Each row comes from the steps of one path. Every step used is in the known rows, and no mark comes twice. Write the path behind each row, first mark first.
Known rows
nered -> mamaz -> nipon: [ 2.09  0.12 -1.91 -0.83  0.24 -1.23  1.57  1.60 -1.35  1.44 -2.22 -1.88
 -2.09  1.31 -0.74  1.41 -1.90 -0.92  1.42 -4.39  0.56  1.45 -0.84 -1.79
 -1.03  2.68  1.38 -2.01  0.70]
guroro -> senu -> mokel -> nered: [-0.32  0.26  0.68  3.47  0.25 -0.30 -0.99 -1.78  1.39 -0.10 -0.05  1.23
  2.94  0.40 -0.24 -0.46  1.74 -0.08 -0.82  1.81  0.48  0.63  0.82  1.93
  0.30  0.83 -1.56  3.26  0.16]
ponotem -> nered -> mokel -> lamat: [-0.79  0.15 -1.12 -0.71  0.80 -0.35 -1.37 -0.60  0.18 -2.36 -1.24  1.86
 -5.44 -1.80 -0.89  1.35 -0.42 -0.52 -0.79  0.97 -1.68  2.33 -2.09  2.17
  0.51 -1.73  1.98 -1.56  0.05]
nered -> guroro -> senu: [ 0.26 -1.05 -0.18  5.67  1.40  0.48 -0.15  2.22 -1.15  2.21 -1.94 -3.99
  0.65 -0.83 -1.80 -0.55 -0.71  0.38  3.03  0.28 -0.46  1.50  0.59 -1.43
 -0.17  2.25 -0.38 -1.76  0.31]
dama -> nered -> guroro -> senu -> mokel -> lamat: [-0.68  0.92  1.40  4.82 -0.03  0.33 -0.92  1.32 -1.90  1.11 -1.24  0.18
 -0.26 -1.67 -0.55  0.04  0.21  0.65  1.24  2.16 -5.23  1.15  0.99  1.90
  0.75  0.03 -1.07 -0.65  0.28]
dama -> nipon -> mokel -> nered -> guroro: [ 0.64 -1.97  2.91 -2.13 -2.49  1.72 -1.22  1.18 -1.30 -0.65 -0.39  3.35
 -2.92  0.86 -0.52  3.42 -3.83  1.02 -1.34 -1.17 -1.17  0.50  2.08  0.02
  0.39 -3.35 -0.44 -0.80 -0.29]
ponotem -> nered -> guroro: [-0.22 -1.69 -0.40  0.20  0.36 -0.25 -0.44  3.71 -0.61 -0.91 -3.55 -0.94
 -4.76 -1.18 -0.98 -0.02 -1.90  0.96  0.66  0.23  0.11  1.08  0.31 -0.35
  0.83 -1.07 -0.61 -2.31  0.33]
mokel -> nered -> guroro: [ 0.27 -1.75 -0.20 -2.30 -1.55  0.62 -0.80  2.01  0.30  0.75 -2.58  0.51
 -3.84 -0.26 -0.25  1.03 -2.40  0.57  0.40  0.26  0.29  1.55  1.34  0.17
  0.39 -0.68 -0.69  0.87  0.34]
nered -> mamaz -> nipon -> mokel -> lamat: [ 1.73  1.46  0.13 -2.95 -1.20 -0.52  2.27 -1.39 -2.69  2.19  0.23 -0.39
  0.03  0.67  0.23  1.91 -1.94 -1.70  0.36 -4.17 -1.61  1.58 -1.10 -0.39
  0.06  1.61  2.61 -1.16  0.12]
mamaz -> nipon -> mokel -> nered -> guroro -> senu: [ 0.63 -1.63  3.50  1.26 -0.62  1.23  0.37 -1.28 -0.77  4.61  1.05 -1.33
  0.55 -0.20  0.15  0.38 -1.26  0.26  1.15 -2.81 -0.60  1.42  0.08 -1.38
  0.48  0.24 -2.08 -0.50 -0.48]
guroro -> nered -> ponotem -> senu -> folok: [-2.12  1.77 -1.77  5.63  0.86 -0.08 -0.50  0.35  2.05 -1.75  1.46 -0.18
  4.69  0.02  0.94 -3.94  2.83  0.48  0.24  1.92  2.67 -3.38 -1.27  0.36
 -0.60 -0.84 -1.31 -1.01 -0.06]
nipon -> mokel -> lamat: [ 0.37  0.33  0.17 -1.68 -0.52  0.11  0.69 -0.71 -1.88  0.14  0.30  1.54
  3.09 -0.44 -0.46  1.67 -0.52 -1.49 -0.45  0.58 -0.26  1.79 -0.24  0.79
  0.41  0.98  2.88  0.75 -0.40]
mamaz -> nipon -> mokel -> lamat: [ 0.77 -0.12  1.04 -1.86  0.20 -0.56  1.56 -0.64 -1.34  2.02  0.91  1.81
  2.67 -0.30 -0.39  1.41 -1.71 -1.99 -0.66 -3.25 -0.62  2.52 -1.69 -0.01
 -0.10  1.83  3.27 -0.34 -0.39]
senu -> guroro -> nered -> mokel -> lamat: [-1.18  1.16  0.81  2.44  0.52 -0.07  1.51 -1.35  0.12 -2.27 -0.23  1.54
 -1.02 -1.58  1.31 -0.78  1.33  0.54 -0.54  2.78 -2.63  1.16  0.92  2.05
 -0.59  0.90  0.84  0.47 -0.17]
nered -> mamaz -> nipon -> mokel: [ 2.38  0.37 -0.21 -2.09 -0.43 -0.21  1.95  0.07 -2.45  2.15  0.12 -2.62
  0.01  1.23 -0.02  2.13 -1.34 -1.17  0.70 -4.46  0.01  0.12 -0.32 -2.34
 -0.41  1.76  1.09 -2.57 -0.01]
dama -> nered -> ponotem -> senu -> mokel -> lamat: [-1.38  2.33 -1.00 -2.27 -0.33 -0.37 -0.60  0.91  1.11 -1.30  1.02  1.41
  1.74 -1.02  0.37 -0.52  1.75 -0.22 -0.79  0.42 -3.46 -1.15 -0.80  2.16
  0.59 -2.02  1.09  0.01  0.19]
lamat -> mokel -> nered -> mamaz: [ 1.98 -0.38 -2.18 -5.58 -3.51 -0.10  0.14 -1.76  0.37 -1.07 -0.92  0.45
 -4.09  1.00  0.61  1.71 -2.20 -0.28  0.57 -0.37  0.64  1.26  1.29  0.38
 -0.17 -0.05 -0.39  2.67  0.33]
senu -> guroro -> nered -> mamaz: [ 0.61  1.41 -0.45  1.34 -0.90 -0.72  2.18  0.30 -1.36 -2.17 -2.76 -0.66
  0.05  0.68  1.60 -1.71  1.70  1.53  0.75  2.16  0.04  0.01  3.15 -0.21
 -0.71  2.47 -1.67  0.50  0.36]
mokel -> nered -> ponotem -> senu -> folok: [-1.89  0.10 -2.72 -1.68 -0.74  0.30 -2.33 -0.60  2.64 -0.55  1.72  0.66
  1.06 -0.51  1.41 -3.53  1.32  0.26 -1.12  2.12  2.91 -3.33 -1.90  0.06
 -0.11 -2.38 -0.39  0.58 -0.03]
nipon -> mokel -> nered: [ 0.77 -1.07  0.79 -4.31 -2.05  0.79 -0.73 -1.48 -0.29  0.08  0.33  2.58
  1.24  0.47  0.38  1.88  0.26 -0.32 -1.29  1.15  1.92  1.05  1.03  0.18
  0.39 -0.32 -0.28  2.09 -0.63]
senu -> mokel: [ 0.32  0.25 -1.28  2.26  1.54 -0.96  0.12  2.28  0.29 -1.03 -0.69 -0.66
  1.80  0.16 -1.18  0.78 -0.19 -1.18 -1.20  0.32  0.41 -0.80  0.69  0.86
 -0.15  1.69  1.48  0.31  0.31]
dama -> nered: [ 1.03 -1.32 -1.28 -1.32 -0.65 -0.11 -1.61  2.63 -1.62 -0.50 -2.92  2.03
 -0.87 -0.14 -0.85  1.82  0.78  0.47  0.73  2.02  0.46  2.41  1.07 -0.51
 -0.96  0.66 -0.13 -0.82 -0.01]
ponotem -> senu: [ 0.46 -2.37 -1.64 -1.17  1.89 -1.14 -1.32  1.49  1.07  0.31 -1.28 -2.30
  0.61  0.27 -0.35 -0.04  0.28 -0.83  0.38 -0.65  0.84  0.63 -1.64 -1.26
  0.33 -0.02  1.78 -0.41 -0.24]
mokel -> nipon: [ 0.36 -1.35 -0.56  0.11  2.50 -1.34 -0.43  0.82 -1.59  0.01 -1.09  3.83
  0.48  1.58 -2.55  1.17 -0.73 -0.66  0.87  1.65  3.11  1.85 -1.28 -1.00
 -0.70  2.89  2.24  1.93  0.44]
nered -> mokel: [ 0.69 -0.67 -1.98  1.22  1.60  0.38 -0.79  1.39  0.00 -0.31 -0.42 -2.33
 -2.78 -0.55 -1.51  2.43 -0.37 -0.95  0.40 -0.25 -0.08  0.43 -0.57 -0.72
 -0.89  0.54  2.14 -2.45  0.01]
mokel -> nered -> mamaz -> nipon: [ 1.80 -0.28 -1.03 -3.95 -1.79 -0.81  0.65 -0.59  0.04  1.20 -2.14  1.47
 -3.74  1.67  0.42  1.57 -1.75 -0.37  0.20 -3.61  1.00  2.03 -0.34 -0.40
 -0.51  0.92 -0.36  0.65  0.58]

Write each row's path
[ 1.88  1.78  1.56  1.45 -0.94 -0.27  2.70 -1.25 -1.78  0.71  0.07 -0.05
  1.94  2.14  0.65  1.88  0.27 -0.43  0.86 -3.80  0.49  0.68  0.67 -0.70
 -0.39  1.51 -1.36 -1.28 -0.21] : guroro -> nered -> mamaz -> nipon -> mokel
[ 0.19 -1.01 -0.57  0.81  3.24 -0.26 -1.42 -0.07 -1.18  0.20  0.56  1.54
 -3.45  0.90 -2.63  2.46 -0.73 -0.88  0.72  1.14  1.13  0.58 -2.13 -1.09
 -0.91  1.48  2.58 -0.38  0.30] : nered -> mokel -> nipon
[-0.69 -0.11  1.81  7.39  3.84 -0.51 -0.21  1.09 -1.71  1.99  0.38 -0.74
  0.96  0.76 -2.56 -0.41 -0.66  0.00  1.60  1.42 -0.63 -0.86 -0.42 -0.51
  0.37  2.42 -0.20  0.89  0.68] : nered -> guroro -> senu -> mokel -> nipon
[ 1.26  1.20  2.19  0.20 -0.75 -0.38  3.88 -1.12 -2.28  0.37  0.22 -1.22
  1.74  0.75  2.42 -0.89  1.06  0.70 -0.13 -2.02 -0.54 -0.86  2.07 -1.46
 -0.71  2.35 -1.73 -1.20 -0.35] : senu -> guroro -> nered -> mamaz -> nipon -> mokel
[-1.58  0.37 -3.69  1.83  1.30 -0.08 -1.35  1.75  1.26 -0.20  1.72 -2.75
  2.86 -0.78  0.19 -3.74  1.33 -0.32  0.00  1.20  2.30 -3.93 -2.27 -1.48
 -0.66 -0.58  1.08 -2.25  0.06] : nered -> ponotem -> senu -> folok
[ 0.52 -1.94  0.68  0.92 -1.50  0.97 -0.38 -0.89  0.76  1.65 -0.23 -1.40
 -1.66 -0.73 -0.25 -0.07 -2.14  0.50  2.04  0.66 -0.39  1.85  1.28 -0.20
  0.19 -0.02 -1.87  1.94 -0.06] : lamat -> mokel -> nered -> guroro -> senu
[-0.31  0.45  1.27  4.59  2.69 -0.32 -0.27 -1.34 -0.59 -1.46  0.45  4.30
 -1.64  1.87 -1.83  2.42  0.83 -0.05  0.96  1.66  1.61  1.19 -1.31  0.57
 -0.92  1.23  0.20  0.85  0.15] : guroro -> nered -> mokel -> nipon
[-1.00 -0.15  0.73 -7.37 -1.62  0.97  0.48 -1.65  1.50 -0.13  2.85 -1.46
  3.04 -1.14  2.85 -2.91  2.45  1.06 -1.92  1.33  0.15 -3.02  1.12 -1.25
  0.52 -1.96 -0.55  1.18 -0.84] : nipon -> mokel -> nered -> ponotem -> senu -> guroro
[ 1.74  0.57 -0.38 -5.53 -3.27  0.85 -0.34 -1.96 -1.41  0.18 -0.32  0.43
 -1.40  1.63  0.91  2.40 -0.02 -0.05 -0.36 -0.09  1.04  0.13  1.70 -0.04
  0.63 -0.42 -0.77  1.18 -0.06] : nipon -> mokel -> nered -> mamaz
[ 1.03  1.50  0.81  2.40 -0.14 -1.00  0.65 -2.55  0.43  1.70 -0.19 -0.70
 -0.19  1.54  0.49 -0.09  0.30 -0.34 -0.05 -2.86 -0.70  0.34 -0.14  0.79
  0.01  1.27 -2.03  1.40  0.64] : guroro -> senu -> mokel -> nered -> mamaz -> nipon
[ 1.10 -1.48  1.80 -3.59 -1.33  0.12  0.35 -1.30 -0.03  2.05  0.85  2.38
  0.83  0.54  0.51  1.91 -0.92 -0.90 -1.45 -2.79  1.63  1.79 -0.39 -0.51
 -0.10  0.33  0.09  1.12 -0.58] : mamaz -> nipon -> mokel -> nered
[ 1.82  0.06  1.23 -3.94 -3.66  0.88 -0.72 -1.66 -2.06 -1.89 -0.48  3.68
 -2.50  2.64 -0.02  3.75 -1.89  0.63 -1.47 -1.48 -0.16  0.41  1.83  0.37
 -0.01 -2.63 -0.22  0.18 -0.09] : dama -> nipon -> mokel -> nered -> mamaz
[-0.50  0.06  0.42  3.45  1.22  0.24  1.18 -0.01  0.20 -2.05 -0.37 -1.05
 -1.08 -0.93  0.94 -0.70  1.91  1.01 -0.29  2.41 -0.90 -0.39  1.76  0.06
 -1.15  1.17 -0.58 -1.01 -0.30] : senu -> guroro -> nered -> mokel
[-0.92 -1.03 -1.17  8.67  1.69  0.58 -1.71  1.99 -1.71  2.34 -0.63 -3.86
  1.07 -1.43 -0.81 -3.04 -0.23  0.57  2.23  2.63  0.59 -1.72 -0.52 -1.50
 -0.39  1.60 -0.95 -2.80  0.23] : nered -> guroro -> senu -> folok
[ 0.41 -1.22 -0.09 -0.74  1.81  0.26 -2.85  0.45 -2.30  0.10 -0.26  4.05
 -5.19  0.64 -2.02  3.59  0.56  0.31  0.90  2.45 -0.36  1.09 -1.42 -0.97
 -1.12  0.16  0.78 -1.06  0.09] : dama -> nered -> mokel -> nipon
[-0.03  0.44 -1.65  0.34  0.98  0.11 -0.51 -0.09 -0.11 -0.37 -0.39  0.33
 -2.82 -0.95 -1.38  2.22 -1.10 -1.42  0.16  0.19 -1.90  2.06 -1.40  1.13
 -0.45  0.45  3.62 -1.14  0.18] : nered -> mokel -> lamat
[-0.55 -1.48  2.50  4.24 -0.46  1.29 -1.22 -1.45 -1.20  4.79  2.21 -1.18
  0.71 -0.78  1.08 -2.14 -1.06  0.34  0.19 -0.44  0.45 -1.65 -1.00 -1.52
  0.19 -0.09 -2.49 -1.62 -0.52] : mamaz -> nipon -> mokel -> nered -> guroro -> senu -> folok
[-0.33  0.45  0.13 -5.92 -1.75  1.21 -0.52 -1.61  1.98  0.13  2.77 -0.11
  3.04  0.25  1.01 -0.01  1.44 -0.15 -0.93 -0.59  1.42 -1.53 -0.20 -0.34
  0.83 -2.66 -0.24  0.99 -0.66] : nipon -> mokel -> nered -> ponotem -> senu
[ 1.61  0.10  0.59 -3.01 -0.54 -0.66  1.25 -0.24 -2.11  0.36 -0.74 -0.95
 -2.92  0.50  0.39  1.10 -0.61 -0.28 -0.44 -3.90  0.31  0.32 -0.86 -1.42
  0.47 -0.45 -0.47 -2.73 -0.08] : ponotem -> nered -> mamaz -> nipon -> mokel
[ 0.55 -0.37  1.41 -0.27 -0.85  0.22 -0.03 -0.20 -2.20 -2.00  0.05  5.05
  2.06  0.75 -1.45  3.02 -2.28 -0.73 -1.41 -0.67 -1.45  2.42  0.12  1.24
 -0.28 -0.84  3.52 -0.37 -0.39] : dama -> nipon -> mokel -> lamat
[-0.90  1.89 -0.83  2.30  0.58 -0.20  1.24  0.66  2.48 -2.10  0.18 -0.19
  4.47  0.65 -0.04 -1.35  2.52  0.32  1.07 -0.26  1.73 -0.30 -0.27  0.53
 -0.35 -0.48 -0.86 -0.06 -0.09] : guroro -> nered -> ponotem -> senu
[-0.59 -0.67  1.65 -7.17 -0.75  0.36  1.60 -1.53  1.78  1.76  3.30 -1.64
  2.52 -1.00  2.96 -2.97  1.11  0.41 -2.04 -2.28 -0.05 -2.42 -0.31 -2.01
  0.02 -1.23 -0.25  0.42 -0.84] : mamaz -> nipon -> mokel -> nered -> ponotem -> senu -> guroro
[ 0.96  1.21  0.71 -3.79 -1.32 -0.97  1.42 -1.61 -2.27  0.10 -0.79  1.47
 -2.71 -0.09  0.74  0.94 -1.24 -0.69 -0.61 -3.56 -1.29  1.91 -1.80  0.64
  0.96 -0.54  1.24 -1.41  0.02] : ponotem -> nered -> mamaz -> nipon -> mokel -> lamat
[-0.06  1.67 -0.05 -4.45 -2.83  1.70  0.76 -1.01  0.42 -0.59  1.92  1.85
  3.25  0.08  0.02  0.98  1.02 -0.05 -0.81  0.36  2.38 -0.40  1.83  0.34
 -0.26 -0.64 -0.35  1.33 -0.24] : nipon -> mokel -> nered -> ponotem
[-0.35 -1.34 -0.21 -2.80  0.50 -1.07 -1.97 -0.83  3.15 -0.45  0.10  0.36
 -0.37  0.72  1.02 -0.03  0.33 -0.72 -2.39  0.19 -0.11 -1.29 -1.09  1.61
  1.33 -2.27 -0.13  2.99 -0.22] : ponotem -> senu -> mokel -> nered
[-0.79 -1.18  0.73  1.64  2.29 -0.20 -0.15 -0.70  1.79 -1.31  0.51 -3.16
 -1.33 -0.94  2.04 -1.47  2.49  0.86 -0.39  1.46 -1.83 -1.60 -0.31 -0.47
 -0.05 -1.06 -0.51 -1.30 -0.76] : ponotem -> senu -> guroro -> nered -> mokel
[-0.61  1.23 -1.37 -1.49  0.40 -0.06 -0.87  2.40  1.15 -1.18  1.02 -1.18
  1.57 -0.45  0.10 -0.34  2.57  0.36 -0.61  0.10 -1.74 -2.71  0.01  0.26
  0.04 -2.00 -0.33 -1.61  0.02] : dama -> nered -> ponotem -> senu -> mokel
[-0.91  1.67 -1.96  0.61  1.87 -0.56  0.66  2.03  2.34 -1.19  1.73 -3.29
  3.33 -0.26 -0.55 -1.32  1.33 -0.92 -0.89 -1.32 -0.32 -3.41 -0.79  0.10
  0.23 -0.60  1.47 -0.85  0.21] : nered -> ponotem -> senu -> mokel
[-0.57  1.73  0.21  3.97  0.39  0.18  0.36 -1.56  0.49 -2.16 -0.36  3.12
 -0.79 -0.24 -0.53  2.03  0.42 -0.57  0.36  0.98 -1.45  2.61 -0.60  2.91
 -0.41  0.03  1.23 -0.10  0.01] : guroro -> nered -> mokel -> lamat
[ 0.96  0.77  0.50  1.34 -0.07 -1.50  3.56  0.29 -1.03 -0.60 -2.28 -0.60
 -0.38  0.72  1.89 -1.76  0.47  1.04  0.64 -1.65 -0.19  0.54  1.72 -1.09
 -1.18  3.17 -1.38 -0.51  0.34] : senu -> guroro -> nered -> mamaz -> nipon
[-0.97 -0.05 -1.87 -2.97  1.28 -0.44  1.14  1.89  1.37 -0.77  0.34 -4.30
  2.66 -1.56  1.00 -3.94  1.71  0.65 -0.09  0.72  0.01 -2.24  0.23 -2.11
 -0.58  0.50  1.27 -0.82 -0.05] : nered -> ponotem -> senu -> guroro
[-0.62 -1.77  0.65 -1.92  0.35 -0.21 -1.49  1.34  2.50  0.91 -0.13 -2.12
 -3.44  0.06  1.01  0.01 -1.69 -0.04 -1.41 -0.59 -2.12 -2.32 -0.22  0.89
  2.06 -3.05 -0.80  0.99  0.04] : ponotem -> senu -> mokel -> nered -> guroro
[ 0.75 -2.25 -0.39 -3.92 -2.36  0.76  0.15  1.10  0.77  0.55 -0.84 -0.07
 -4.45 -0.48 -0.05  1.33 -4.21  0.00  0.63 -0.17 -0.10  1.21  1.50 -0.08
  0.18 -0.84 -0.54  1.53  0.08] : lamat -> mokel -> nered -> guroro
[-0.83  2.71 -1.18 -1.20 -1.36  0.27  0.74  0.65  2.19 -2.25  0.93  1.93
  2.12  0.17 -0.39 -0.10  0.69 -0.22 -1.87  0.33  1.26 -1.35  1.63  2.14
 -0.34 -0.17 -0.38  2.25  0.62] : senu -> mokel -> nered -> ponotem
[-0.88  1.14  0.77  6.46  1.35 -0.12  0.67  0.85 -0.71  1.22 -0.49 -2.19
  1.76 -1.18 -1.17 -0.88 -1.05 -0.53  1.10  0.54 -3.75  0.55  0.20  1.88
  0.95  1.37  0.96 -0.08  0.59] : nered -> guroro -> senu -> mokel -> lamat
[-1.06  3.05 -0.10  3.53 -0.51  0.57  0.42 -1.22  1.95 -1.07  1.45  0.66
  4.96 -0.13 -0.72 -1.58  2.58  0.28 -0.40  1.34  0.97 -0.64  1.59  1.96
 -0.31  0.72 -1.75  2.36  0.48] : guroro -> senu -> mokel -> nered -> ponotem
[-1.44 -0.30  2.61  6.12  3.75 -1.01 -0.90  0.61 -1.32 -0.05 -0.50  0.83
 -1.92 -0.08 -2.06 -1.57 -0.17  0.99  0.69  2.19 -0.43 -0.45 -1.07  0.50
  1.36  0.39 -1.70  0.60  0.59] : ponotem -> nered -> guroro -> senu -> mokel -> nipon
[-0.92 -0.98  1.55  4.18 -1.10  2.05 -2.39 -1.49 -1.51  2.90  1.81 -1.50
  1.06 -1.00  0.98 -2.07  0.32  0.90  0.48  3.22  0.63 -2.30  0.45 -0.70
  0.68 -0.79 -2.77 -0.56 -0.54] : nipon -> mokel -> nered -> guroro -> senu -> folok
[-0.48 -1.39  0.49  4.97  1.20  0.01 -0.81  1.80 -0.84  0.25 -2.98 -2.23
 -1.89 -1.46 -1.31 -1.49  0.02  1.35  2.04  1.20 -0.22  1.89  0.15 -0.54
  0.80 -0.26 -1.94 -2.07  0.22] : ponotem -> nered -> guroro -> senu
[-0.16 -0.49 -1.84 -6.01 -1.87  0.24 -0.03 -1.35  3.68 -0.95  2.05  0.00
  0.28 -0.39  0.69 -0.90 -0.51 -0.36 -0.03 -0.78  1.21 -0.58 -0.54 -0.09
 -0.07 -2.17  0.32  2.44 -0.18] : lamat -> mokel -> nered -> ponotem -> senu
[-1.72 -1.20 -0.51  7.92  1.66  0.17 -2.54  1.69 -1.37  0.42 -1.77 -2.32
 -1.80 -2.12 -0.43 -4.02  0.27  1.58  1.19  3.39  0.72 -1.43 -0.86 -0.56
  0.52 -0.58 -2.30 -2.91  0.18] : ponotem -> nered -> guroro -> senu -> folok
[-0.80 -1.02 -1.22 -7.66 -1.63 -0.01  0.94 -1.13  3.39 -1.26  2.17 -1.72
  0.41 -1.64  2.50 -3.70  0.36  0.77 -1.04  0.88  0.12 -1.92  0.81 -0.85
 -0.23 -1.23 -0.04  2.87 -0.45] : lamat -> mokel -> nered -> ponotem -> senu -> guroro
[-0.65  0.07 -1.73 -4.73 -0.99  0.18 -0.75 -0.30  3.06 -0.63  0.40  0.57
  1.05  0.25  0.39 -0.96  1.10  0.13 -0.27 -0.15  1.72 -0.17 -0.61  0.24
  0.13 -1.83 -0.11  1.59  0.05] : mokel -> nered -> ponotem -> senu
[-1.87  2.73  1.29  3.94  2.93 -1.28  0.91 -0.53  1.83 -2.33  2.70  3.30
  4.64  2.13 -0.76 -1.26  2.34 -0.08 -0.34  0.88  1.55 -2.64 -1.30  1.48
  0.25  0.01 -0.77  2.62  0.29] : guroro -> nered -> ponotem -> senu -> mokel -> nipon
